Known rows, with every step that occurs
nebe-zuvomak: 30 -3 8 -10 26 8 -4 -31 -1 -33 20 13 5 -12 16 6 37 -9 9 -13 -26 -30 -17
 6 -5 -46 -17 3 2
kabiv-bapa-vope-lifa-nebe: 14 10 -28 44 -45 -26 19 2 11 76 11 -12 14 -4 -2 2 -14 -9 -30 2 19 24 16
 -15 15 52 18 -45 5
nebe-lifa-vope-bapa-kabiv: 9 6 -12 33 -43 -20 7 -13 -24 72 -11 -5 21 23 41 34 20 -15 3 -39 4 4 -29
 20 4 -15 -35 -30 32
todak-kabiv: -4 6 -2 9 14 -8 -7 -16 10 5 18 12 4 -9 -26 -3 -5 -25 4 8 -31 7 -12 -11
 38 42 -6 -18 -14
bapa-vope-lifa-nebe-zuvomak-dosuv: 22 -2 -2 38 -33 8 7 -20 11 65 7 -1 7 3 8 33 5 5 -17 5 -32 0 -15 -9 -16
 -35 -6 -21 6
kabiv-todak: 2 5 -5 11 27 -13 5 -10 13 10 1 2 8 2 -26 -8 -40 -17 -3 1 -31 10 -12 -18
 30 41 -10 -21 6
zuvomak-nebe-lifa-vope: 0 10 1 15 -39 -21 -13 13 -23 34 -39 11 -38 -8 -4 43 19 8 3 -28 18 -20
 -30 -5 -50 -17 -18 8 36
tuzig-zuvomak-nebe-lifa-vope-bapa-kabiv-diza: 12 1 13 0 14 -18 5 19 -4 9 -23 11 -35 -25 -17 39 10 12 8 -35 -24 -5 -18
 10 -11 -9 -11 -5 15
zuvomak-nebe-lifa-vope-bapa-kabiv: -2 8 1 25 -48 -16 -1 16 -20 47 -27 4 -18 -5 5 47 14 0 4 -29 -1 -11 -30 4
 -36 -23 -25 -4 33
dosuv-kabiv-bapa-vope-lifa: -18 12 -11 28 -23 -34 14 3 13 53 -2 -13 -1 -3 -26 -28 -49 -32 -13 11 7
 28 -4 -11 53 91 11 -47 -1
zuvomak-tuzig: 22 1 11 -20 31 0 5 -12 -3 -37 -6 2 -28 -3 -2 -1 24 7 15 4 24 -18 -6 5
 -15 -13 15 25 -2
todak-kabiv-bapa-vope: 5 18 -16 29 -11 -31 7 -14 15 43 22 4 8 -17 -31 -21 -27 -31 -11 12 -4 24
 1 -20 58 88 7 -46 -13
nika-tuzig-zuvomak-nebe: 20 8 14 -21 62 5 15 11 6 -50 -43 14 -37 -34 -26 10 22 42 21 -15 10 -31
 -7 15 -42 -26 28 36 5
lifa-vope-bapa-kabiv-todak: 7 7 -13 33 -23 -7 36 -6 -8 72 9 -18 54 15 26 19 -33 -22 -1 -24 -15 18
 -11 3 32 0 -30 -36 15
nika-tuzig: 15 9 3 -3 41 10 15 -11 5 -30 -26 4 1 -10 -3 -5 14 22 18 -6 16 -17 -8 15
 -18 -16 22 19 3
todak-kabiv-diza: -2 7 4 16 31 -17 -13 -29 20 2 20 15 6 -13 -42 -3 -24 -40 7 0 -46 23 -22
 -17 69 73 -5 -38 -18
todak-kabiv-bapa: 1 15 -13 15 2 -28 2 -10 15 19 23 8 8 -17 -32 -18 -17 -34 -7 6 -11 18 2
 -16 57 86 8 -38 -12
zuvomak-dosuv-kabiv-todak: -20 9 37 -19 16 -11 -4 -1 27 -6 -16 6 -26 -6 -48 -29 -81 -17 6 17 -46 8
 -31 -11 48 44 7 -15 2
nika-tuzig-zuvomak-nebe-lifa-vope: 25 11 8 -12 50 -4 13 4 -5 -28 -53 15 -36 -27 -14 21 31 41 21 -29 21 -32
 -19 18 -46 -29 17 30 19
vope-bapa-kabiv-dosuv-zuvomak-nebe: -16 1 5 19 -10 3 12 0 -4 18 18 -13 25 3 -1 17 -39 -22 -7 4 -69 19 3 -1
 35 -3 -16 -33 -7
lifa-nebe-zuvomak: 11 -12 10 8 9 30 -15 -23 5 -9 33 11 -5 8 14 42 48 -16 -1 -6 -52 -45 -20
 7 -29 -48 -11 -2 0
zuvomak-tuzig-nika: 24 11 19 -20 59 6 14 -14 -5 -57 -20 9 -27 -8 1 -6 46 25 21 -4 34 -35 -2
 13 -22 -21 32 37 4
todak-kabiv-dosuv-zuvomak-nebe-lifa-vope-bapa: -13 16 -3 10 17 -26 -25 -36 -15 12 2 14 -13 -3 -42 17 -33 -34 -8 5 -60 7
 -20 -30 45 58 -19 -37 -3
nebe-lifa-vope-bapa-kabiv-diza: 9 7 -9 37 -33 -24 4 -20 -20 70 -9 -3 21 21 33 34 11 -22 4 -44 -3 12 -34
 17 18 0 -34 -39 30
dosuv-zuvomak-nebe-lifa-vope-bapa-kabiv-todak: -21 10 -3 5 -17 -12 -17 5 -9 -4 -15 -3 -24 2 -24 30 -14 -19 -3 -4 -33 9
 -15 -17 -7 -20 -33 -16 12
dosuv-zuvomak-nebe: -26 6 5 -19 -2 -1 -27 14 -3 -47 -16 0 -44 -11 -39 14 -9 -2 -4 13 -16 0 2
 -24 -26 -23 -9 11 -4
bapa-kabiv: 2 -10 -5 14 -7 22 15 2 11 3 29 -2 22 5 11 7 -5 -11 6 19 -46 30 6 11 34
 -9 -18 -16 -12
tuzig-zuvomak-nebe-lifa-vope-bapa-kabiv: 11 1 9 -4 6 -14 8 25 -9 11 -24 10 -35 -23 -9 39 19 19 7 -30 -17 -13 -13
 12 -26 -24 -11 5 17
dosuv-zuvomak-tuzig: -5 4 6 -34 32 2 -18 -12 -3 -71 -5 -4 -39 2 -24 -3 8 -5 5 18 1 -3 5 -13
 -8 -24 0 16 -14
lifa-vadad: 15 -7 -14 12 -11 7 9 -8 -8 32 -13 -1 8 21 12 33 16 4 -8 -19 -5 -2 -2 -2
 -13 -5 -10 -9 18
nika-tuzig-zuvomak-dosuv-kabiv: 13 9 29 -33 72 5 15 0 18 -53 -40 13 -34 -27 -32 -14 -8 33 24 -5 -6 -21
 -15 19 -5 -9 34 25 -1

Rows
-6 9 1 -10 52 -12 -26 -44 -3 -34 14 18 -23 -6 -52 -4 -29 -29 -3 28 -60 8
 -7 -32 55 64 -2 -21 -23
todak-kabiv-dosuv-zuvomak-tuzig
21 9 13 -16 56 -1 9 7 1 -42 -49 17 -42 -30 -21 16 33 41 22 -22 12 -33
 -15 19 -46 -28 23 33 13
nika-tuzig-zuvomak-nebe-lifa
-5 0 0 33 -10 1 32 3 12 43 27 -18 53 8 13 5 -36 -30 -1 -7 -58 23 -5 11
 48 3 -20 -41 -3
vope-bapa-kabiv-todak
7 5 -11 29 -32 -3 34 -3 -13 68 9 -19 52 14 35 22 -18 -17 -1 -24 -4 15 -7
 9 22 -15 -27 -29 13
lifa-vope-bapa-kabiv
7 -1 16 -24 30 -7 0 30 1 -28 -24 14 -53 -35 -33 21 11 29 5 -12 -10 -20 0
 0 -34 -14 9 24 4
tuzig-zuvomak-nebe
8 0 13 -18 20 -16 -9 25 -7 -17 -32 18 -60 -29 -25 30 27 28 6 -23 -6 -23
 -11 6 -40 -16 1 19 15
tuzig-zuvomak-nebe-lifa
-13 9 -3 -4 42 -12 -28 -40 -2 -21 16 17 -14 -4 -52 -4 -37 -31 -8 27 -68
 15 -5 -33 60 68 -7 -30 -22
todak-kabiv-dosuv-zuvomak
-28 6 7 8 25 -19 1 -6 16 10 -4 -3 -7 6 -42 -26 -62 -40 4 11 -35 12 -26
 -12 58 79 -8 -31 0
dosuv-kabiv-todak
24 6 22 -8 8 -8 2 -29 17 -3 10 11 -6 -21 -8 -10 -12 -16 2 -2 -40 -12 -28
 -3 25 -11 -3 -18 5
nebe-zuvomak-dosuv-kabiv-bapa-vope-lifa
6 -2 22 9 -5 16 -10 -20 17 9 27 9 -18 0 -6 20 6 -21 -6 5 -52 -35 -26 1
 -3 -14 2 -20 0
lifa-nebe-zuvomak-dosuv-kabiv-bapa-vope
11 -9 -1 21 -10 2 -1 -14 17 33 16 3 10 1 1 42 22 -18 -15 -10 -56 -8 -17
 -4 -6 -16 1 -22 10
vope-lifa-nebe-zuvomak-dosuv-kabiv-bapa
1 -9 30 -4 10 27 -17 -21 15 -14 25 13 -20 4 -3 30 18 -20 3 2 -68 -43 -32
 6 -13 -37 -5 -4 0
lifa-nebe-zuvomak-dosuv-kabiv
15 13 23 -29 67 -5 19 4 20 -47 -37 11 -33 -32 -34 -21 -14 29 18 -6 4 -15
 -8 17 4 13 41 15 0
nika-tuzig-zuvomak-dosuv-kabiv-bapa
30 0 30 -28 25 10 -7 -29 10 -42 11 19 -10 -20 3 -1 12 -1 11 -7 -42 -31
 -25 4 1 -53 -7 8 3
nebe-zuvomak-dosuv
14 9 32 -28 81 0 12 -5 23 -56 -39 14 -34 -30 -39 -14 -17 26 25 -9 -13
 -13 -20 16 10 6 34 15 -3
nika-tuzig-zuvomak-dosuv-kabiv-diza
9 7 -12 32 -31 -22 2 -24 -31 69 -12 -1 17 24 34 34 6 -16 -2 -34 -10 5
 -28 13 14 1 -33 -35 31
nebe-lifa-vope-bapa-kabiv-dosuv
47 5 21 -24 66 13 6 -41 -5 -73 7 19 -14 -18 16 2 69 8 24 -16 -3 -55 -18
 15 -20 -61 6 29 5
nebe-zuvomak-tuzig-nika
-6 0 6 12 7 4 16 -13 -4 7 23 -15 27 9 6 9 -31 -23 -2 7 -61 18 5 5 44 -3
 -11 -31 -12
vope-bapa-kabiv-dosuv-zuvomak-tuzig
-3 10 12 -34 51 7 -11 -14 -4 -84 -14 2 -39 -1 -21 -5 24 7 10 13 8 -14 8
 -7 -13 -30 13 24 -10
dosuv-zuvomak-tuzig-nika
0 4 31 -39 38 -17 5 19 20 -27 -17 10 -48 -29 -44 -21 -38 12 3 1 -22 -1
 -3 3 27 33 24 -2 -5
tuzig-zuvomak-dosuv-kabiv-bapa
12 0 0 42 -22 0 7 -23 18 70 6 -1 5 5 -9 24 -20 -11 -16 9 -47 5 -26 -15 7
 -4 -10 -34 6
bapa-vope-lifa-nebe-zuvomak-dosuv-kabiv-todak
9 8 -14 37 -33 -24 8 -17 -20 75 -10 -4 23 24 32 31 6 -21 2 -39 -6 7 -33
 14 14 -1 -38 -36 34
nebe-lifa-vope-bapa-kabiv-todak
18 14 -30 39 -42 -35 23 3 9 71 4 -12 17 -10 -3 -10 -21 -6 -28 1 30 32 19
 -16 24 58 17 -44 6
kabiv-bapa-vope-lifa
16 2 -18 42 -37 -8 15 -10 4 74 -5 -9 16 2 8 16 -5 9 -17 5 1 22 -1 -12 -5
 -8 -5 -23 5
bapa-vope-lifa
-22 8 -1 1 -26 -8 -19 9 -13 -7 -15 -4 -27 1 -15 33 -1 -13 -2 -5 -23 6
 -11 -11 -18 -34 -30 -8 10
dosuv-zuvomak-nebe-lifa-vope-bapa-kabiv
